Each row comes from the steps of one walk. Every step used is in the known rows, and no mark comes twice. Write the walk behind each row, first mark first.
(in the rows, 128 means zero)
Known rows
tenadok, bife: [130 126  79 113 137 133 134 126 131 123 164 128 126 136 115 118 135 121
 134 124 119 136 124 129 124 130 131 109 127 201]
nebuna, fulukod, komuzo, bife, vufe: [130 130 140 130 128 132 144 136 105 134 142 128 132 144 133 141 129 127
 138 114 143 137 119 133 140 124 140 142 136 129]
nubik, bife, komuzo, fulukod, deze: [124 136 139 138 126 131 129 113 138 137 133 122 137 138 133 133 141 123
 126 139 131 125 123 139 139 120 105 144 116  99]
vufe, bife, komuzo, fulukod, nuzi, sikas, deze: [ 98 133  64 141 120 124 113 108 141 139 119 119 131 146 125 125 132 140
 129  90 134 126 124 146 126  91 113 147 113 205]
taza, sikas, nebuna, fulukod, komuzo: [139 126 121 123 135 132 131 142 130 128 108 147 130 109 135 133 123 131
 127 141 133 128 127 111 133 133 149 128 139  22]
geso, fulukod, nebuna: [127 128 118 115 124 129 135 118 135 132 156 115 123 130 120 126 132 121
 123 133 109 137 142 136 124 112 117 144 141 189]
nuzi, sikas, nebuna, fulukod: [112 113 171 125 134 124 115 135 123 122 102 132 130 125 132 132 115 141
 124 128 131 144 131 130 123 150 130 109 134  96]
taza, sikas, nebuna, fulukod: [138 124 122 121 135 132 122 135 126 121 113 140 132 109 137 130 123 133
 122 143 134 130 130 112 133 148 133 108 137  47]
nuzi, sikas, tirate: [107 117  93 120 137 129 127 139 124 126 114 125 128 130 123 120 122 133
 127 115 125 127 127 133 125 146 135 108 121 112]
tirate, sikas, nuzi: [129 134 127 121 125 125 142 121 128 112 132 126 127 146 125 115 124 126
 126 135 127 117 134 124 125 143 135 114 122 143]
sikas, deze: [127 126  79 115 140 131 134 115 129 119 138 125 127 124 126 118 128 130
 125 119 125 120 136 134 125 117 128 120 123 179]
tirate, sikas: [134 132 119 122 130 130 131 125 126 116 135 126 125 149 123 121 127 128
 125 146 124 129 134 116 122 140 131 112 127 196]
vufe, bife: [136 129 100 119 134 132 116 126 129 126 158 121 123 147 119 129 136 126
 131 106 127 133 132 127 133 127 131 120 128 236]
bife, komuzo, fulukod, tirate, sikas: [134 132 167 142 116 126 132 131 131 131 136 116 119 135 128 127 129 121
 131 145 129 122 125 119 121 133 121 142 118 167]
vufe, bife, komuzo, fulukod, taza, sikas, deze: [139 139  81 142 123 133 104 110 145 136 136 116 136 125 128 133 137 114
 125 105 140 111 121 123 141  96 109 146 117 128]
taza, sikas, nuzi: [139 134  89 113 130 135 142 128 129 124 124 131 132 126 130 113 131 124
 126 129 131 108 127 124 134 140 136 114 122 131]
bife, vufe: [130 125 137 116 133 134 153 128 117 123 147 122 131 152 123 127 137 125
 129 107 134 133 126 120 133 126 127 116 126 178]
bife, komuzo, fulukod, tirate, sikas, nebuna: [127 130 169 146 114 119 136 130 132 126 113 123 117 121 129 134 126 122
 124 137 127 128 128 109 119 136 119 130 119  69]
komuzo, fulukod: [133 129 126 125 127 132 127 124 132 129 129 115 127 131 129 130 131 124
 126 126 120 131 126 130 127 114 125 133 122 207]
geso, bife, komuzo, fulukod, nebuna: [126 134  98 132 112 130 131 118 126 143 157 114 118 130 121 135 135 118
 124 140 139 134 126 136 127 117 105 147 124 154]
vufe, bife, komuzo, fulukod, tirate, sikas, deze: [126 133 102 145 122 123 115 118 141 128 144 115 118 140 126 129 128 122
 132 109 134 115 132 126 124 124 119 144 118 166]
fulukod, taza, sikas: [152 133 132 123 133 136 127 126 133 130 132 129 133 122 123 122 136 115
 126 132 122 116 124 117 131 119 124 126 129 159]
nebuna, fulukod: [136 122 160 118 135 132 122 134 122 121 152 126 131 125 134 127 125 133
 130 143 133 135 131 134 131 134 135 127 136 172]
geso, bife: [129 128  81 109 129 131 135 123 119 129 142 128 118 128 118 124 128 123
 135 136 131 131 132 138 124 136 134 121 130 183]
nubik, bife, komuzo, fulukod, tirate: [132 131 165 135 124 129 129 133 136 139 128 119 130 122 132 135 136 124
 139 138 129 122 120 137 132 127 122 142 116 120]
komuzo, bife, sobu: [128 129 103 128 131 131 125 124 108 128 136 121 133 135 118 134 135 121
 126 118 114 133 122 143 134 132 125 100 124 192]
nuzi, sikas, nebuna: [110 119 135 122 132 125 128 129 126 125  94 129 126 133 121 127 122 135
 121 116 121 139 130 123 120 143 126 100 124 135]
nubik, bife: [131 131 117 115 139 133 128 127 130 125 129 128 136 136 125 129 134 131
 133 139 124 128 128 134 133 135 131 110 125 145]
taza, sikas: [144 132  82 113 135 140 132 131 128 128 126 131 129 130 126 120 134 126
 124 139 127 120 126 115 130 136 132 111 127 182]
taza, sikas, tirate: [134 128  43 116 138 137 135 140 128 125 124 133 129 114 129 119 130 125
 126 131 129 113 125 115 135 144 138 109 123  63]

Write each row's walk
[118 108 206 129 134 120 121 144 125 127 107 135 120 114 133 128 114 136
 131 119 123 135 133 134 115 156 134 120 137 100] | nuzi, sikas, nebuna, fulukod, tirate
[155 128 168 126 135 135 114 132 130 127 142 131 137 113 135 127 128 120
 129 145 131 120 125 124 134 124 128 134 139 124] | nebuna, fulukod, taza, sikas
[123 131 143 133 125 117 132 124 127 113 122 144 127 125 133 125 121 142
 123 143 123 136 138 120 121 125 132 125 139  58] | tirate, sikas, nebuna, fulukod, nuzi
[145 131 135 127 132 129 131 125 133 126 110 136 130 108 123 129 133 116
 119 125 119 122 127 106 129 122 121 115 130  61] | fulukod, taza, sikas, nebuna
[129 136 103 127 127 133 157 130 108 136 133 126 128 152 122 137 137 121
 135 101 133 133 119 125 137 117 136 135 126 169] | fulukod, komuzo, bife, vufe
[113 121 151 124 130 126 122 131 126 130 126 134 132 135 131 120 123 146
 132 130 126 136 129 147 120 121 133 136 134 198] | nebuna, fulukod, nuzi, sikas
[133 132 134 138 116 132 132 122 131 137 159 110 125 135 126 134 140 123
 117 135 133 133 125 125 130 107 101 145 122 183] | bife, komuzo, fulukod, nebuna
[105 117 151 140 132 122 114 138 111 133  90 136 136 126 126 146 118 133
 128 113 119 143 119 144 130 141 139 110 134  58] | nuzi, sikas, nebuna, fulukod, komuzo, bife, sobu
[137 123 197 127 127 120 136 136 127 115 146 131 122 126 136 116 116 127
 136 138 129 112 138 135 120 156 143 134 135 111] | nebuna, fulukod, tirate, sikas, nuzi
[133 130 105 124 130 127 133 130 129 125 113 150 132 107 137 123 128 140
 123 137 127 129 131 120 128 121 133 125 138  49] | taza, sikas, nebuna, fulukod, nuzi
[124 125 145 126 128 121 137 127 125 121 130 143 129 109 134 126 126 142
 126 129 123 139 136 131 125 112 132 132 138  74] | sikas, nebuna, fulukod, nuzi
[128 125 159 129 130 122 121 130 124 109 121 135 127 128 133 132 116 135
 121 149 131 138 137 112 124 151 133 109 137  57] | tirate, sikas, nebuna, fulukod
[107 134 104 141 113 126 114 121 136 144 125 117 130 155 122 130 136 137
 131 102 133 138 119 140 129 101 115 148 116 235] | vufe, bife, komuzo, fulukod, nuzi, sikas
[146 127 127 125 141 133 114 119 134 122 136 132 138 105 137 122 124 123
 126 134 132 109 130 131 132 115 125 136 136  94] | nebuna, fulukod, taza, sikas, deze
[128 126 155 132 131 123 131 136 128 116 116 142 125 126 132 134 116 134
 126 148 129 136 134 111 125 136 147 127 139  36] | tirate, sikas, nebuna, fulukod, komuzo
[145 124 128 127 137 132 117 141 130 124 139 133 137  98 136 127 124 120
 130 136 133 114 125 124 138 130 134 130 136   4] | nebuna, fulukod, taza, sikas, tirate
[150 130 174 124 128 129 126 129 131 123 138 131 140 111 137 120 125 119
 130 135 135 108 126 132 137 128 133 136 134  74] | nebuna, fulukod, taza, sikas, nuzi
[105 121 111 125 136 124 122 118 130 125 121 135 134 127 133 114 118 150
 129 119 127 125 134 155 117 111 129 137 132 168] | nebuna, fulukod, nuzi, sikas, deze
[144 118 158 125 135 128 128 145 128 127 118 143 121  98 138 127 123 128
 129 133 127 121 132 116 124 153 137 121 140  50] | taza, sikas, nebuna, fulukod, tirate
[ 96 133 129 141 117 120 128 121 138 139  75 131 141 131 129 136 132 143
 127 127 127 138 118 137 128 112 114 128 113  44] | nubik, bife, komuzo, fulukod, nuzi, sikas, nebuna
[112 115 170 127 134 124 124 141 127 129  97 138 128 123 131 134 115 139
 129 126 130 142 128 128 124 136 145 128 136  76] | nuzi, sikas, nebuna, fulukod, komuzo
[132 131 105 126 125 134 120 129 125 130 166 118 126 147 120 132 140 127
 131 118 145 134 126 124 141 127 123 124 120 207] | vufe, bife, komuzo
[133 124 157 131 130 119 140 132 129 118 118 136 112 124 122 123 123 124
 126 129 113 126 139 110 113 150 132 113 131  99] | fulukod, tirate, sikas, nebuna
[123 140  80 120 119 129 138 124 121 142 121 121 126 126 123 135 127 119
 138 131 114 136 130 143 132 110 141 154 134 176] | geso, fulukod, komuzo, bife
[100 131 109 145 112 119 116 120 137 139 102 125 127 142 123 135 134 138
 125  93 130 143 122 130 128 105 113 135 117 133] | vufe, bife, komuzo, fulukod, nuzi, sikas, nebuna
[110 124 136 137 128 123 119 137 114 135  88 136 128 126 131 142 115 137
 130 123 131 143 124 135 127 142 139 127 134  87] | nuzi, sikas, nebuna, fulukod, komuzo, bife
[134 121 169 126 137 130 127 122 127 124 159 132 127 130 135 123 129 129
 124 135 126 129 137 140 131 133 121 141 138 155] | nebuna, fulukod, deze
[ 94 133  84 139 121 124 128 130 137 140  96 127 142 128 131 129 131 141
 134 126 131 125 115 148 132 116 122 136 109  23] | nubik, bife, komuzo, fulukod, nuzi, sikas, tirate
[141 137 124 146 116 128 109 122 141 136 118 122 132 120 125 144 139 113
 122 108 136 128 118 106 142 109 109 133 121  58] | vufe, bife, komuzo, fulukod, taza, sikas, nebuna
[141 121 192 129 133 125 124 140 125 119 149 130 119 130 133 123 119 129
 135 148 125 123 137 127 117 153 139 132 140 161] | nebuna, fulukod, tirate, sikas
[133 138  88 127 128 133 138 129 116 138 128 128 124 133 122 133 133 123
 133 126 124 129 123 133 131 118 140 138 126 196] | fulukod, komuzo, bife
[137 128 130 132 125 130 128 120 136 134 148 114 123 136 125 131 136 122
 117 123 114 132 130 129 122 108 109 141 130 212] | komuzo, fulukod, nebuna
[130 134 173 140 111 121 144 128 132 127 132 117 122 130 132 120 126 118
 132 135 133 110 127 129 124 136 126 144 114 119] | bife, komuzo, fulukod, tirate, sikas, nuzi
[128 134 128 135 111 124 132 127 126 137 134 120 111 130 124 128 124 116
 138 150 136 124 126 130 118 141 125 144 122 141] | geso, bife, komuzo, fulukod, tirate, sikas
